Each row comes from the steps of one walk. Every step used is in the known rows, and no mark comes twice. Write the walk behind each row, first mark first.
In the rows, zero is written as 128.
Known rows:
siko-pagi: [127 118 144 127 161 108 128 145 139 123 123 130 121 131 136 141 136 129
 134 114 109 136 150 125 134 122 122 124 114 118 145 139 121 138 127 126
 125 138]
zavep-mudos: [127  97 124 137 138 110 129 151 118 125 126 127 137 137 134 132 137 136
 121 127 126 144 166 124 129 114 126 129 116 128 141 127 115 129 136 136
 130 140]
korim-mudos-pagi-namus-delum-tosi: [137  92 152  90 138 123 103 151  73 136 125 105 116 121 144 147 108 148
 148 102  92 156 108 108 119 127 125 157 111 119  99 145 124 133 123 131
 113 126]
mudos-korim: [132 106 135 126 138 108 127 141 109 127 119 127 136 142 138 137 134 134
 130 131 143 143 181 116 127 117 119 129 118 127 138 136 115 124 135 140
 134 145]
pagi-siko: [135 106 130 135 144 113 115 143 129 120 116 133 136 120 118 135 122 135
 141 150 119 140 138 124 131 114 130 122 111 124 152 126 119 138 122 128
 126 135]
kiso-belisa-korim: [138 132 139 120 127 111 122 156 125 131 116 117 117 132 131 128 138 124
 135 134 159 146 149 130 116 118 138 124 112 127 156 114 133 144 116 138
 127 130]
belisa-korim: [129 124 123 125 130 106 123 146 126 133 121 124 124 128 132 136 134 126
 136 132 150 144 145 129 125 117 134 124 115 126 131 115 124 140 121 136
 131 138]
mudos-pagi-siko: [143 100 142 121 143 117 117 135 122 121 118 133 130 112 112 137 122 142
 142 140 105 144 149 117 126 109 126 119 107 118 150 124 129 140 129 119
 122 126]
tosi-delum-namus-pagi-mudos-korim: [116 134 128 105 133 107  96 145  93 134 116 129 143 115 189 148  72 149
 146 117 104 141 117 101 137 129 129 144 122 128 107 125 121 110 134 134
 131 148]
mudos-pagi-siko-kiso-belisa: [165 102 163 127 146 136 116 148 123 119 105 127 121 108 101 125 111 144
 131 142 108 143 166 129 116 108 132 119  99 120 206 120 142 151 126 121
 119 115]
tosi-delum-namus-pagi-mudos: [108 142 116 111 134 109  97 150 107 132 123 131 134 104 182 147  68 148
 150 113  87 141  80 112 145 131 133 137 116 124 104 119 125 117 130 127
 126 141]
delum-namus-pagi: [122 128 122 129 127 111 103 148 123 132 129 134 135 112 160 142 100 141
 150 111 129 142  87 125 149 129 131 131 113 122 109 141 118 127 120 135
 116 132]
zavep-lumifin: [130 102 132 132 138 107 123 148 134 128 129 129 131 138 139 135 126 131
 120 128 121 141 149 123 133 118 126 132 124 128 152 135 117 136 136 137
 128 138]
pagi-mudos: [121 122 109 117 140 102 127 146 119 121 121 126 131 126 127 141 123 138
 128 131  97 138 137 117 128 116 119 121 121 120 146 109 122 128 136 132
 134 135]
fuba-zavep-mudos-korim-belisa: [129  85 154 129 120 105 117 142  98 132 122 127 154 169 146 137 146 137
 106 145 169 141 252 105 122 109 119 153 124 134 155 131 112 126 134 142
 141 156]
namus-pagi-mudos-korim: [132 126 122  99 133 104 116 138 102 125 115 125 142 129 151 144 126 143
 129 131 120 132 147 106 131 119 118 133 128 120 144 120 121 120 134 138
 126 131]
zavep-mudos-pagi-siko-kiso-belisa: [168  87 167 132 144 136 119 153 115 119 107 125 129 116 103 120 122 146
 120 146 111 143 190 126 112 105 133 126 103 126 214 117 137 149 131 124
 120 119]
fuba-zavep: [124 109 138 137 128 109 117 139 134 134 125 135 135 137 135 135 130 136
 121 134 139 135 164 122 142 115 127 126 114 126 135 123 118 134 132 137
 132 146]
belisa-korim-lumifin: [149 121 137 120 128 103 114 147 133 140 134 123 117 135 131 135 142 119
 131 137 148 141 147 123 122 118 139 125 118 128 140 123 124 143 124 137
 128 137]
pagi-mudos-korim-belisa: [126 116 123 101 134  98 124 144  97 119 116 120 140 151 138 147 131 137
 124 139 123 144 206 104 114 114 109 139 127 122 152 120 122 124 133 134
 143 142]
pagi-mudos-korim-lumifin: [152 112 137 106 137  97 118 142 110 130 128 122 132 144 134 139 136 133
 117 144 111 136 173 101 117 117 119 128 130 127 160 124 120 123 144 141
 133 139]
korim-belisa-kiso-siko: [103 112 119 132 145 116 125 160 119 122 122 109 119 142 145 142 107 127
 117  89 129 147 155 129 122 117 113 138 112 117 159 138 131 145 125 114
 134 142]
pagi-namus-delum-tosi: [123 108 135 110 136 118 106 154  79 131 118 111 121 127 155 148  98 143
 153 108  93 160  86 116 132 133 123 154 110 119  86 148 119 132 115 139
 115 124]
korim-mudos-pagi-namus-delum: [145 103 153  89 144 125 113 149  78 134 129 116 120 121 129 143 123 146
 147 109 111 151 123 109 117 127 130 146 118 117 126 150 133 139 124 134
 114 125]
tosi-delum-namus-pagi: [110 133 126 126 134 115  97 150 116 137 125 135 133 107 184 143  71 143
 155 107 114 145  85 120 151 133 138 137 108 127  92 139 121 120 124 128
 122 143]
namus-pagi: [126 123 119 120 133 112 117 144 126 128 123 132 133 120 146 139 125 136
 139 118 126 136 115 126 146 122 128 126 113 119 125 134 121 131 124 131
 118 127]
pagi-namus: [133 118 128 114 143 111 119 147 107 126 124 126 127 130 136 141 130 134
 140 123 117 146 124 125 131 123 126 132 120 119 128 143 129 139 126 135
 123 129]
pagi-mudos-korim-belisa-kiso: [118 111 119 102 135 102 118 150  89 117 112 109 135 156 145 147 128 135
 113 122 125 146 201 105 108 114 105 138 129 118 168 111 126 131 130 130
 143 147]
mudos-korim-belisa: [125 103 136 117 134 104 123 145 106 124 119 123 139 154 138 143 134 132
 129 128 150 148 205 112 120 116 115 140 118 126 139 141 118 127 126 135
 139 145]
pagi-mudos-korim: [132 115 121 112 140 102 127 140 103 122 117 123 138 139 136 141 129 140
 124 137 114 139 174 107 120 115 114 128 126 125 151 116 118 120 141 139
 138 143]
tosi-delum-namus: [110 119 129 139 139 114 106 153 116 135 127 134 129 117 168 140  78 140
 149 113 109 151 112 120 140 129 135 131 109 131  97 135 119 121 131 130
 134 152]
fuba-korim-mudos: [130 102 142 125 131 106 113 145 131 137 130 132 139 144 124 142 145 132
 122 139 157 142 176 114 129 117 130 131 119 129 146 129 115 133 125 129
 130 155]
kiso-belisa: [136 120 137 127 136 115 126 155 126 124 120 123 123 134 131 129 128 132
 130 121 133 145 153 128 125 120 129 121 110 124 158 127 128 137 129 136
 125 130]
tosi-delum: [112 117 127 130 146 112 119 150 122 131 121 131 126 125 153 136 100 135
 137 118 110 145 141 121 137 122 133 127 107 128 116 128 122 126 135 127
 136 148]
siko-bepo: [120 108 122 153 147 111 135 149 120 127 120 127 122 127 126 134 122 126
 126 121 116 135 143 126 142 117 131 120 102 121 130 129 123 133 132 132
 126 131]
korim-belisa-kiso-siko-pagi: [106 117 141 127 166 115 126 159 132 118 118 111 112 144 149 144 117 123
 119  77 112 142 163 126 122 120 110 141 113 112 171 148 133 150 121 107
 128 144]
fuba-zavep-lumifin: [130  99 149 137 127 106 113 141 138 137 128 136 138 145 141 132 128 134
 109 140 135 134 170 117 140 116 129 138 125 131 156 128 114 137 136 142
 130 147]

Write each row's walk:
[104 127 131 112 168 109 126 157 120 114 116 107 113 139 146 149 112 129
 115  86  84 139 156 118 116 118 104 140 121 109 183 126 136 147 127 105
 132 141]
korim-belisa-kiso-siko-pagi-mudos
[159 118 152 127 136 124 118 162 126 137 115 111 114 126 117 121 135 127
 123 141 168 136 175 134 109 115 145 129 112 134 200 108 130 149 117 137
 130 137]
siko-kiso-belisa-korim-mudos
[138 112 147  93 141 124 117 147  78 129 124 121 120 121 135 146 114 148
 150 102  98 159 111 114 124 128 124 139 113 111 113 150 139 141 125 133
 113 115]
mudos-pagi-namus-delum
[147  99 137 148 151 124 115 148 129 121 109 133 134 113 108 130 110 138
 134 154 112 138 150 132 132 113 131 121 105 125 180 124 122 143 123 126
 129 132]
pagi-siko-kiso
[124 133 108 105 134 104 117 144 119 123 120 127 135 116 143 144 120 141
 133 125  99 134 109 117 139 120 123 126 122 116 139 113 124 128 129 131
 122 125]
namus-pagi-mudos
[117 122 147 135 171 116 135 151 143 124 124 124 116 127 137 139 118 127
 130  92 103 134 139 128 133 121 117 132 111 117 155 152 128 142 131 116
 123 139]
kiso-siko-pagi
[146 116 136 145 139 127  93 147 122 126 113 137 140  94 138 137  82 146
 151 144 117 137  95 131 146 123 137 132 106 124 156 135 123 138 112 128
 116 126]
delum-namus-pagi-siko-kiso
[158  79 152 139 147 130 119 143 113 121 113 131 137 112 105 129 120 147
 123 147 105 140 183 125 122 103 128 126 103 125 185 119 128 142 134 120
 125 125]
zavep-mudos-pagi-siko-kiso
[182 116 168 130 134 123 101 155 136 133 113 120 115 121 108 121 125 123
 130 168 146 139 156 130 110 114 150 126 108 132 214 116 137 158 113 133
 122 122]
pagi-siko-kiso-belisa-korim-lumifin
[134 121 145 105 162 101 128 140 114 120 114 126 131 140 140 145 138 136
 127 126  99 134 182 105 120 119 111 131 128 119 163 124 120 125 136 132
 133 144]
siko-pagi-mudos-korim
[161 118 152 133 136 126 111 155 129 126 101 121 122 115 110 124 119 130
 135 163 149 142 159 136 113 113 145 125 106 129 205 108 135 156 109 132
 125 126]
pagi-siko-kiso-belisa-korim
[131 117 132 108 141 119 115 154  82 128 123 121 125 129 140 145 115 140
 151 117 112 156 101 119 128 133 127 143 117 117 114 152 129 138 118 142
 117 125]
pagi-namus-delum
[104 106 118 160 158 122 135 159 121 126 115 110 112 126 139 133  99 123
 111  86 111 136 128 131 136 116 124 125 100 117 158 132 131 144 133 118
 126 136]
belisa-kiso-siko-bepo
[140 114 137 100 141 115 120 140 101 127 126 125 121 122 132 143 127 140
 140 109 102 149 133 119 126 118 123 130 116 113 126 140 139 141 133 126
 119 120]
mudos-pagi-namus
[148 116 146 136 141 127 126 161 128 124 114 122 120 126 119 125 115 135
 122 128 129 142 164 137 125 118 129 121 105 125 188 125 131 143 128 135
 126 126]
siko-kiso-belisa
[130 102 145  95 135 123 107 147  73 132 121 112 116 118 149 149  97 149
 151  99  81 164  95 111 127 128 120 151 105 113  85 147 129 134 122 132
 110 115]
mudos-pagi-namus-delum-tosi
[126 114 157 104 157 115 108 153  87 127 116 111 114 128 160 150 107 139
 154  97  77 154  93 114 133 137 119 158 112 114  98 157 120 136 113 132
 110 127]
siko-pagi-namus-delum-tosi
[161  86 155 127 154 131 112 143 124 127 116 127 127 106  97 130 120 143
 130 149 117 132 172 123 118 107 133 124 105 125 191 118 128 144 130 118
 126 132]
korim-mudos-pagi-siko-kiso
[119 121 155 111 174 130 116 162  92 124 117 106 107 129 159 146 101 134
 137  68  91 151  91 122 123 135 116 152 116 107 151 166 138 153 116 120
 110 130]
belisa-kiso-siko-pagi-namus-delum
[144  81 159 132 131 117 109 133 115 128 119 138 147 126 121 131 134 146
 118 154 122 137 192 111 128 102 131 131 111 127 164 117 123 140 135 126
 123 139]
fuba-zavep-mudos-pagi-siko
[120 124 137 131 138 119  85 147 119 131 115 139 140  98 170 142  66 145
 164 131 106 143  81 116 148 128 144 139 107 128 109 137 121 125 116 123
 120 141]
tosi-delum-namus-pagi-siko
[138  99 140 113 142 114 124 143 122 132 133 124 124 123 119 135 137 138
 129 116 126 137 168 117 122 112 126 123 113 123 144 126 125 133 137 125
 127 138]
korim-mudos-pagi
[169 114 165 119 136 131 112 149 125 128 103 121 115 107 104 125 118 136
 136 152 135 144 168 132 108 107 141 123 100 123 204 105 146 159 115 123
 121 116]
mudos-pagi-siko-kiso-belisa-korim
[152 117 156  99 131 117 120 151 120 137 124 112 111 125 118 128 147 130
 130 124 158 141 173 122 102 111 141 128 113 127 171 110 137 146 123 130
 124 134]
kiso-belisa-korim-mudos-pagi
[135 119 143 141 145 131  85 151 117 132 109 139 138  90 162 137  55 148
 156 138 101 141  90 125 149 127 145 137 101 128 140 135 123 132 116 121
 122 138]
tosi-delum-namus-pagi-siko-kiso
[116 120 135 151 145 120  93 149 110 133 109 137 133  94 165 139  59 138
 158 128  96 137  82 115 156 127 152 136  96 126 109 137 125 127 116 122
 116 137]
tosi-delum-namus-pagi-siko-bepo
[145 122 146 115 131 112 117 158 126 137 122 110 117 133 127 126 146 124
 132 136 170 139 162 126 108 117 144 131 118 133 171 113 128 143 117 138
 128 142]
kiso-belisa-korim-mudos
[123 130 123  99 122 100 101 146  91 126 120 122 146 133 166 153 103 146
 143 126 126 143 145 102 128 124 116 149 127 122 128 132 122 119 121 137
 130 137]
delum-namus-pagi-mudos-korim-belisa
[126 127 132 112 162 101 129 144 128 119 120 127 123 128 133 144 133 135
 131 119  80 133 144 116 128 120 117 123 123 115 158 118 126 133 132 125
 128 136]
siko-pagi-mudos
[158 129 152 117 123 108 113 155 136 139 129 115 110 138 130 127 145 118
 128 135 159 143 151 124 112 119 143 127 116 130 166 122 134 148 122 140
 123 129]
kiso-belisa-korim-lumifin
[118 123 120  89 130 103 108 147  89 120 110 110 139 145 161 150 124 139
 118 116 127 140 170 105 120 119 110 142 129 115 161 115 127 129 123 127
 131 139]
namus-pagi-mudos-korim-belisa-kiso
[111 110 122 160 157 118 142 155 126 128 120 121 116 122 128 133 103 124
 121 102 110 135 134 130 141 116 127 127  99 120 141 140 128 136 135 124
 126 131]
kiso-siko-bepo
[133 120 131 133 132 114  92 144 122 127 118 138 142 101 147 141  94 143
 159 137 120 142  82 122 145 125 136 132 112 123 127 139 120 132 112 129
 113 130]
delum-namus-pagi-siko
[109 127 129 120 172 113 128 154 130 117 116 111 112 128 147 144 110 131
 113  86  73 133 126 120 121 120 108 130 121 110 183 124 134 145 134 110
 126 141]
belisa-kiso-siko-pagi-mudos
[159 119 153 127 141 133 105 152 128 120 101 128 132 106 121 126 106 140
 139 149 125 136 129 132 134 118 139 126 104 123 200 129 134 149 113 127
 112 115]
namus-pagi-siko-kiso-belisa
[135 116 129 124 138 114 106 140 129 122 113 134 140 110 132 138 118 137
 148 144 123 136 110 123 143 118 134 128 112 120 144 132 121 136 115 126
 115 126]
namus-pagi-siko
[129 100 127 156 151 114 124 145 122 121 109 131 129 115 113 133 117 127
 136 148 110 135 138 122 139 113 138 120 101 122 150 125 123 138 123 127
 123 132]
pagi-siko-bepo
[124 126 150 116 174 117 126 151 119 124 123 121 114 127 144 144 120 128
 140  91  94 140 119 126 130 126 119 143 119 113 149 165 137 147 127 117
 117 132]
kiso-siko-pagi-namus
[156  76 165 143 136 129 109 138 117 129 112 136 143 120 109 126 121 150
 110 158 118 133 206 120 129 101 131 131 105 128 193 111 126 146 134 124
 126 135]
fuba-zavep-mudos-pagi-siko-kiso
[148  90 150 115 147 119 112 139 123 126 122 128 130 112 107 134 131 140
 138 144 118 135 159 114 118 108 132 126 111 124 161 123 126 137 129 120
 125 136]
korim-mudos-pagi-siko
[113 123 148 107 170 117 118 159 110 119 117 106 110 144 153 149 117 125
 128  74 106 146 142 123 119 125 110 153 120 108 167 161 143 156 116 108
 122 137]
korim-belisa-kiso-siko-pagi-namus
[111 107 133 123 123 105 109 152 119 127 120 123 135 159 137 150 135 131
 112 118 156 158 188 117 126 117 117 135 115 119 150 126 127 145 115 119
 134 150]
fuba-korim-belisa-kiso
[168 111 161 128 142 126 106 158 127 131 106 116 121 116 102 121 131 129
 132 169 162 134 171 132 105 112 150 131 110 134 218 107 130 155 108 132
 128 135]
pagi-siko-kiso-belisa-korim-mudos
[125 124 147 111 170 108 134 144 119 121 115 118 125 136 145 144 121 134
 123 106  93 131 168 108 119 118 107 139 126 118 176 138 126 129 141 123
 131 144]
kiso-siko-pagi-mudos-korim
[121 117 142  99 156 100 120 148 100 115 110 110 127 158 151 151 137 132
 116 110 109 140 207 103 109 119 103 140 129 113 181 120 126 136 126 122
 137 149]
siko-pagi-mudos-korim-belisa-kiso
[158 107 152 142 146 130 115 155 128 118 104 127 127 117 107 123 111 137
 132 155 122 141 157 134 123 114 135 122 104 126 207 123 132 149 119 129
 123 125]
pagi-siko-kiso-belisa
[150 115 154  80 135 120 109 149  77 142 127 110 115 121 132 142 133 138
 150 120 137 151 126 113 107 125 138 150 120 120 127 135 138 145 114 137
 116 127]
belisa-korim-mudos-pagi-namus-delum
[144 104 166  86 131 121 103 146  82 140 129 124 130 134 125 151 133 148
 137 117 130 158 144 102 119 126 129 150 120 117 128 150 135 142 120 130
 112 133]
fuba-korim-mudos-pagi-namus-delum
[155  94 148 132 150 129 117 140 125 122 111 133 128 105 102 133 110 145
 132 145 103 139 162 127 126 108 128 118 100 119 178 121 133 146 129 117
 124 122]
mudos-pagi-siko-kiso
